Each row was made from one small tree. The marks that hang from a mark follow it in brackets, in the order of their numbers. Every link used is in the known rows. Write each row's tree.
Known rows
z864[z320 z766[z99 z258]]: [-0.8,-27.9,28.5,-20.7,16.6,26.3,12.8,-12.8,-9.3,42.2,6.3,3.1,-15.7,6.5,23.5,0.2,1.4,7.0,-11.4,-16.5,-7.7,-3.9,-23.9,28.8,-7.0]
z766[z99 z258]: [-22.4,-6.2,8.3,-17.6,13.3,13.2,7.7,-2.3,-9.3,24.3,9.1,10.7,19.3,-5.9,21.3,18.2,0.7,11.7,-4.8,-10.5,-11.1,8.9,-13.0,17.0,-9.7]
z99[z766[z258 z864] z896]: [12.9,-56.5,-17.1,-8.1,13.7,9.1,-12.5,-0.8,-9.8,27.3,18.6,-3.6,21.4,12.5,14.2,10.1,-29.9,4.9,-37.1,-21.0,19.2,5.7,-31.5,-22.6,-48.2]
z864[z320[z576[z406]] z766[z258]]: [0.8,-17.6,4.9,1.4,4.8,20.3,6.3,22.8,-20.5,20.3,-0.1,-0.2,-12.6,40.9,1.9,8.5,21.7,-6.2,-5.1,-20.3,-10.1,16.6,2.9,40.6,-0.9]
z576[z406]: [-1.7,2.7,-9.1,6.0,-4.7,8.5,4.4,19.9,-0.6,-7.3,-10.4,9.3,5.4,6.1,2.2,0.3,20.6,-6.0,6.3,5.3,-2.7,15.0,12.0,26.5,1.4]
z320[z864[z766]]: [17.8,-40.4,2.9,10.9,17.3,1.0,-1.5,-4.6,8.4,18.6,-7.7,-16.9,-19.5,-2.9,-7.1,-10.0,-19.1,-12.9,-22.3,-17.8,7.4,-1.2,-5.8,-14.4,6.5]
z99[z896[z864[z766[z258]]]]: [6.3,-58.3,11.9,-16.4,10.6,26.3,19.9,-12.2,4.8,26.0,-6.7,-12.2,10.1,-3.4,-4.6,-0.6,-33.7,-2.9,-38.9,-19.9,-6.9,-5.1,-13.7,-23.5,-9.0]
z864[z320 z766]: [22.0,-20.0,18.8,-4.5,4.5,12.9,5.1,-12.1,0.2,18.3,-4.3,-5.9,-35.0,11.7,0.1,-17.5,1.7,-5.4,-6.8,-6.4,4.7,-12.5,-10.3,13.2,3.1]
z320[z576 z864[z766]]: [6.9,-23.7,-1.6,7.8,17.4,-7.8,-3.7,11.3,-2.7,17.5,-1.2,-22.4,-23.4,16.1,-19.5,2.8,-23.0,-15.4,-18.2,-27.5,-2.1,5.3,-4.2,-15.5,7.3]
z576[z320 z406]: [-5.1,-6.1,-10.5,-16.7,-22.4,19.9,-1.4,46.0,-8.5,-5.5,-11.8,-1.8,9.1,26.1,10.8,-4.1,34.0,-10.6,9.0,11.5,4.5,21.2,9.0,37.8,-4.7]
z99[z766 z896[z864]]: [13.7,-47.7,-3.8,-3.6,0.8,4.4,5.5,1.5,19.1,2.6,-1.2,-20.3,2.1,-1.8,-7.8,-13.4,-34.7,-18.3,-27.8,-6.2,6.6,9.8,-23.6,-28.1,-10.6]
z864[z320]: [4.5,-10.4,7.3,-1.5,-7.1,1.5,0.1,4.3,-6.5,0.8,3.4,4.6,-26.6,6.3,4.3,-8.4,16.8,-2.7,4.1,-2.0,8.0,-2.9,-6.6,16.6,-2.1]
z896[z864]: [-9.0,-24.9,7.3,-4.5,-0.1,1.1,14.3,-4.4,10.8,3.2,-15.7,3.9,-4.8,-20.9,-3.8,-13.9,-13.5,-12.4,-14.6,-3.5,-8.5,-4.4,-3.0,-11.1,11.0]
z576[z320]: [-4.3,-9.4,-2.7,-21.7,-17.6,11.4,-6.1,26.9,-7.0,1.7,-3.9,-10.0,2.0,16.4,8.4,-4.1,12.7,-6.0,4.0,8.3,8.7,5.1,-3.8,12.6,-5.9]
z320[z576 z864]: [-10.3,-14.0,-12.3,9.8,5.6,-19.3,-5.5,27.2,-9.5,-0.2,5.3,-12.9,-13.7,11.4,-16.1,10.8,-8.0,-11.7,-7.3,-20.9,2.9,15.2,-1.1,-10.3,1.5]
z864[z766[z99 z258]]: [-4.4,-17.3,20.1,-19.6,24.6,25.6,11.4,-18.2,-2.9,40.2,2.6,0.7,9.2,1.1,19.1,10.5,-14.5,8.9,-14.3,-13.8,-13.6,-2.2,-17.2,11.2,-3.1]
z766[z99[z896] z258 z864[z320]]: [-9.6,-42.8,6.8,-39.0,9.1,19.1,7.8,3.3,-23.9,36.9,19.3,22.9,-7.5,2.7,22.3,15.5,-2.3,13.5,-23.0,-23.4,8.9,-3.1,-32.6,15.1,-52.4]
z896[z864[z766]]: [8.4,-34.0,17.9,-8.0,12.5,14.8,16.4,-20.2,18.3,20.6,-23.0,-6.1,-14.2,-16.6,-7.9,-22.8,-27.9,-14.3,-25.1,-9.2,-12.9,-15.5,-5.3,-17.1,17.1]
z320[z576]: [-10.6,17.5,-4.1,-2.6,1.2,-8.8,-2.0,16.5,-9.8,-2.3,7.0,-5.6,-4.6,17.8,-12.3,11.9,-3.4,-2.0,3.5,-9.0,-7.9,7.3,2.6,0.6,1.7]

Write each row's tree
[12.0,-10.9,15.2,-31.8,14.9,23.8,16.6,-13.5,5.7,25.1,5.0,-11.4,-3.4,8.9,-1.6,7.2,-25.7,5.0,-11.3,-9.2,-3.1,-3.6,-21.3,-1.0,-17.7] => z864[z766[z99[z896]]]
[-1.9,-35.3,-10.0,14.9,16.7,8.4,1.8,30.3,-14.0,22.7,-5.2,-11.2,3.2,26.2,-6.3,15.6,0.0,-11.2,-20.8,-30.2,-7.8,26.3,4.4,12.9,2.8] => z320[z576[z406] z864[z766[z258]]]
[-0.8,4.2,24.0,-25.8,14.3,11.4,9.8,0.2,-10.2,30.3,5.4,-5.4,-38.0,23.5,0.9,2.2,-3.0,-3.5,0.1,-17.5,-13.7,-2.0,-19.7,25.8,0.2] => z864[z320[z576] z766[z99]]
[-14.2,-15.1,2.7,-3.0,-8.6,3.5,17.4,35.1,-7.8,-4.7,-15.5,10.4,-29.3,9.4,-10.6,-10.3,20.3,-21.7,-1.6,-9.0,-12.5,17.6,7.0,29.4,9.5] => z896[z864[z320[z576[z406]]]]
[20.1,-55.5,21.9,-19.4,0.3,20.4,20.0,-8.9,9.1,16.4,-10.8,-9.8,-35.7,0.9,-12.2,-22.0,-20.4,-13.7,-26.9,-13.7,2.9,-11.8,-15.1,-10.4,-4.9] => z99[z896[z864[z320 z766]]]
[6.5,-36.7,21.8,-30.5,10.5,33.2,16.7,-9.0,-11.4,37.0,14.7,-5.3,-10.3,17.3,13.3,9.4,-7.2,8.9,-15.2,-19.9,1.6,1.1,-29.3,18.1,-27.0] => z864[z320 z766[z99[z896] z258]]
[-4.5,-8.6,-11.8,-9.8,-0.9,-0.4,-0.4,32.8,-24.8,7.4,-2.6,26.0,-28.0,22.2,-0.1,1.4,22.8,-9.1,-2.9,-15.5,-0.8,7.3,2.5,33.6,-20.7] => z766[z864[z320[z576[z406]]]]
[26.3,-51.5,-8.7,-10.2,3.5,4.0,-11.4,1.7,-5.5,15.2,15.4,-3.6,-23.1,17.0,6.4,-11.7,-15.2,-7.7,-26.2,-15.5,29.0,-1.3,-35.1,-8.8,-45.0] => z99[z766[z864[z320]] z896]
[2.9,-63.3,-5.6,-0.8,3.8,13.2,6.2,2.2,6.1,12.1,3.8,-18.6,20.9,0.2,4.3,-1.3,-32.5,-10.9,-34.7,-17.0,4.4,15.8,-27.4,-25.3,-17.4] => z99[z766[z258] z896[z864]]
[-9.0,-20.1,32.9,-30.1,15.8,12.8,23.6,-4.2,0.7,33.6,-9.9,-1.2,-42.5,2.1,-5.4,-12.7,-16.8,-15.7,-15.3,-20.2,-22.8,-4.4,-20.5,11.8,12.0] => z896[z864[z320[z576] z766[z99]]]
[-14.5,-25.0,-11.4,-7.8,3.7,6.3,-1.8,33.6,-35.6,20.2,5.1,29.1,-9.5,26.0,10.1,12.7,24.7,-0.3,-11.2,-23.4,-3.3,12.9,-0.3,37.2,-28.3] => z766[z258 z864[z320[z576[z406]]]]
[11.6,-70.2,20.7,-17.4,3.0,27.8,20.2,-8.4,-1.7,28.0,-2.5,-8.6,-16.0,2.9,-0.5,-9.9,-18.3,-6.5,-35.0,-22.4,0.2,-8.1,-18.2,-6.1,-13.2] => z99[z896[z864[z320 z766[z258]]]]
[-7.0,8.6,-3.3,2.2,-10.3,1.0,4.1,39.5,-18.3,-8.6,0.2,7.9,-23.3,33.0,-5.9,4.4,32.6,-11.0,13.4,-6.0,-6.1,21.2,8.7,42.4,-1.7] => z864[z320[z576[z406]]]
[12.6,-46.9,-6.4,-6.5,-5.8,20.0,-1.5,40.4,0.3,14.9,-21.4,-16.6,-11.4,23.7,2.7,-14.2,13.9,-24.3,-12.6,-5.0,11.8,17.2,2.4,23.8,3.3] => z576[z320[z864[z766]] z406]
[22.1,-40.6,-16.2,-9.4,10.3,2.8,-11.1,-1.7,1.3,14.7,12.2,-7.2,4.1,10.2,2.2,-2.3,-33.1,-5.4,-29.5,-12.4,21.8,-0.5,-30.7,-25.3,-40.7] => z99[z766[z864] z896]
[1.9,-62.1,-9.2,-3.0,-2.0,27.7,-2.8,43.1,-10.4,24.7,-15.3,-13.3,7.4,25.6,13.4,-2.0,17.6,-16.2,-19.9,-13.7,8.7,23.8,0.3,26.4,-5.0] => z576[z320[z864[z766[z258]]] z406]
[12.4,-45.6,25.7,-8.6,6.4,14.4,17.3,-16.9,11.6,20.7,-20.6,-2.9,-40.6,-8.6,-3.5,-29.8,-10.6,-18.0,-22.2,-9.7,-6.0,-16.0,-10.3,-0.2,15.5] => z896[z864[z320 z766]]
[-7.7,-51.1,34.8,-25.8,18.5,28.7,24.9,-18.4,1.4,45.2,-10.8,7.5,-20.2,-13.1,18.7,-13.7,-11.4,-5.9,-26.8,-20.6,-16.5,-7.6,-25.2,16.4,4.2] => z896[z864[z320 z766[z99 z258]]]
[-20.9,-22.8,2.8,-29.0,22.0,10.5,3.8,-8.1,-16.7,40.7,6.6,27.7,14.3,-14.6,26.6,14.9,-9.2,14.6,-22.4,-17.8,-6.2,-4.9,-21.5,7.5,-31.8] => z766[z99 z258 z864]
[-0.7,-40.4,-8.5,-0.6,11.9,-3.6,-17.8,12.9,-23.9,30.4,20.0,3.4,-12.1,26.7,13.8,4.9,-7.3,-3.5,-27.1,-30.0,8.7,6.8,-28.6,4.9,-30.1] => z99[z766[z258 z864[z320[z576]]]]
[3.6,-63.4,-0.4,-10.5,1.9,18.9,-7.9,22.0,-10.0,31.4,-5.8,-23.8,1.8,17.5,13.6,-2.2,-4.1,-11.0,-25.8,-18.7,11.8,9.0,-12.6,-0.2,-6.8] => z576[z320[z864[z766[z258]]]]
[12.5,-35.7,18.7,-2.5,7.3,20.9,3.8,-10.3,-10.1,29.6,2.7,-3.5,-15.2,15.3,12.5,-5.6,4.5,2.2,-15.6,-14.8,1.3,-7.2,-10.7,14.9,-3.3] => z864[z320 z766[z258]]
[7.6,-22.6,-10.0,11.8,13.2,1.9,1.8,30.4,-3.1,9.2,-10.3,-12.8,-16.2,24.6,-15.8,2.8,-2.5,-20.5,-12.6,-21.9,-5.6,21.2,7.5,10.5,9.1] => z320[z576[z406] z864[z766]]
[-18.6,-50.6,18.5,-32.9,-1.2,20.6,25.2,5.4,-7.9,22.8,4.3,9.3,-7.4,-9.5,13.1,3.4,-5.2,0.6,-21.4,-17.5,-3.7,6.5,-27.9,11.9,-22.8] => z766[z99[z896[z864[z320]]] z258]
[-22.8,-40.2,11.0,-31.4,7.7,21.2,23.5,2.5,-1.3,23.9,1.5,5.1,18.5,-17.2,9.4,12.0,-21.5,3.9,-24.9,-15.1,-11.4,7.6,-22.9,-5.8,-20.7] => z766[z99[z896[z864]] z258]
[2.5,-27.2,14.2,-30.2,17.9,29.6,15.2,-12.0,-4.3,38.1,12.1,-7.9,14.6,11.9,10.4,18.8,-22.5,12.0,-19.6,-17.1,-6.1,2.2,-23.0,0.7,-24.3] => z864[z766[z99[z896] z258]]
[7.9,-23.6,-14.8,2.8,6.4,-2.6,-12.4,29.7,-14.7,11.0,4.3,10.8,-24.4,33.7,5.4,-7.2,10.6,-17.0,-10.0,-16.7,8.0,17.7,-14.1,26.0,-21.1] => z99[z766[z864[z320[z576[z406]]]]]
[-12.6,-40.0,27.3,-25.8,24.5,27.3,24.3,-21.6,6.6,44.6,-13.9,3.6,5.1,-21.5,15.5,-5.2,-28.1,-1.6,-30.0,-19.0,-23.2,-6.1,-18.9,-0.7,7.0] => z896[z864[z766[z99 z258]]]
[3.3,-24.3,14.3,-6.4,2.1,13.7,20.1,20.2,-0.7,13.4,-22.0,1.1,-37.6,14.6,-13.5,-19.2,5.4,-24.5,-12.0,-15.2,-17.2,7.8,5.0,27.3,17.0] => z896[z864[z320[z576[z406]] z766]]
[-4.6,-47.0,11.0,-8.0,29.4,14.8,7.5,-7.4,-2.4,42.8,-0.2,-6.9,-0.7,-6.9,14.9,6.8,-18.8,-1.1,-26.3,-27.4,-2.6,4.7,-21.5,0.9,-3.2] => z320[z864[z766[z99 z258]]]
[10.5,-3.7,15.5,-6.3,6.0,4.6,2.4,3.9,-10.6,15.5,2.9,-11.0,-37.4,31.8,-11.0,-3.1,-1.2,-8.4,-4.2,-16.4,-4.9,-3.7,-7.9,12.6,3.7] => z864[z320[z576] z766]
[13.2,-49.6,1.1,-11.7,-1.7,11.1,-6.3,22.0,1.2,21.0,-11.2,-27.7,-16.9,16.2,1.5,-14.6,-5.8,-19.1,-17.5,-10.0,14.4,3.3,-10.0,-2.8,0.7] => z576[z320[z864[z766]]]
[-1.3,-40.0,-1.6,10.1,20.5,0.5,-3.5,10.2,-12.5,29.1,5.3,-19.2,-5.3,19.0,-7.7,16.1,-20.9,-7.9,-26.5,-35.5,-4.3,10.9,-7.3,-11.8,0.0] => z320[z576 z864[z766[z258]]]
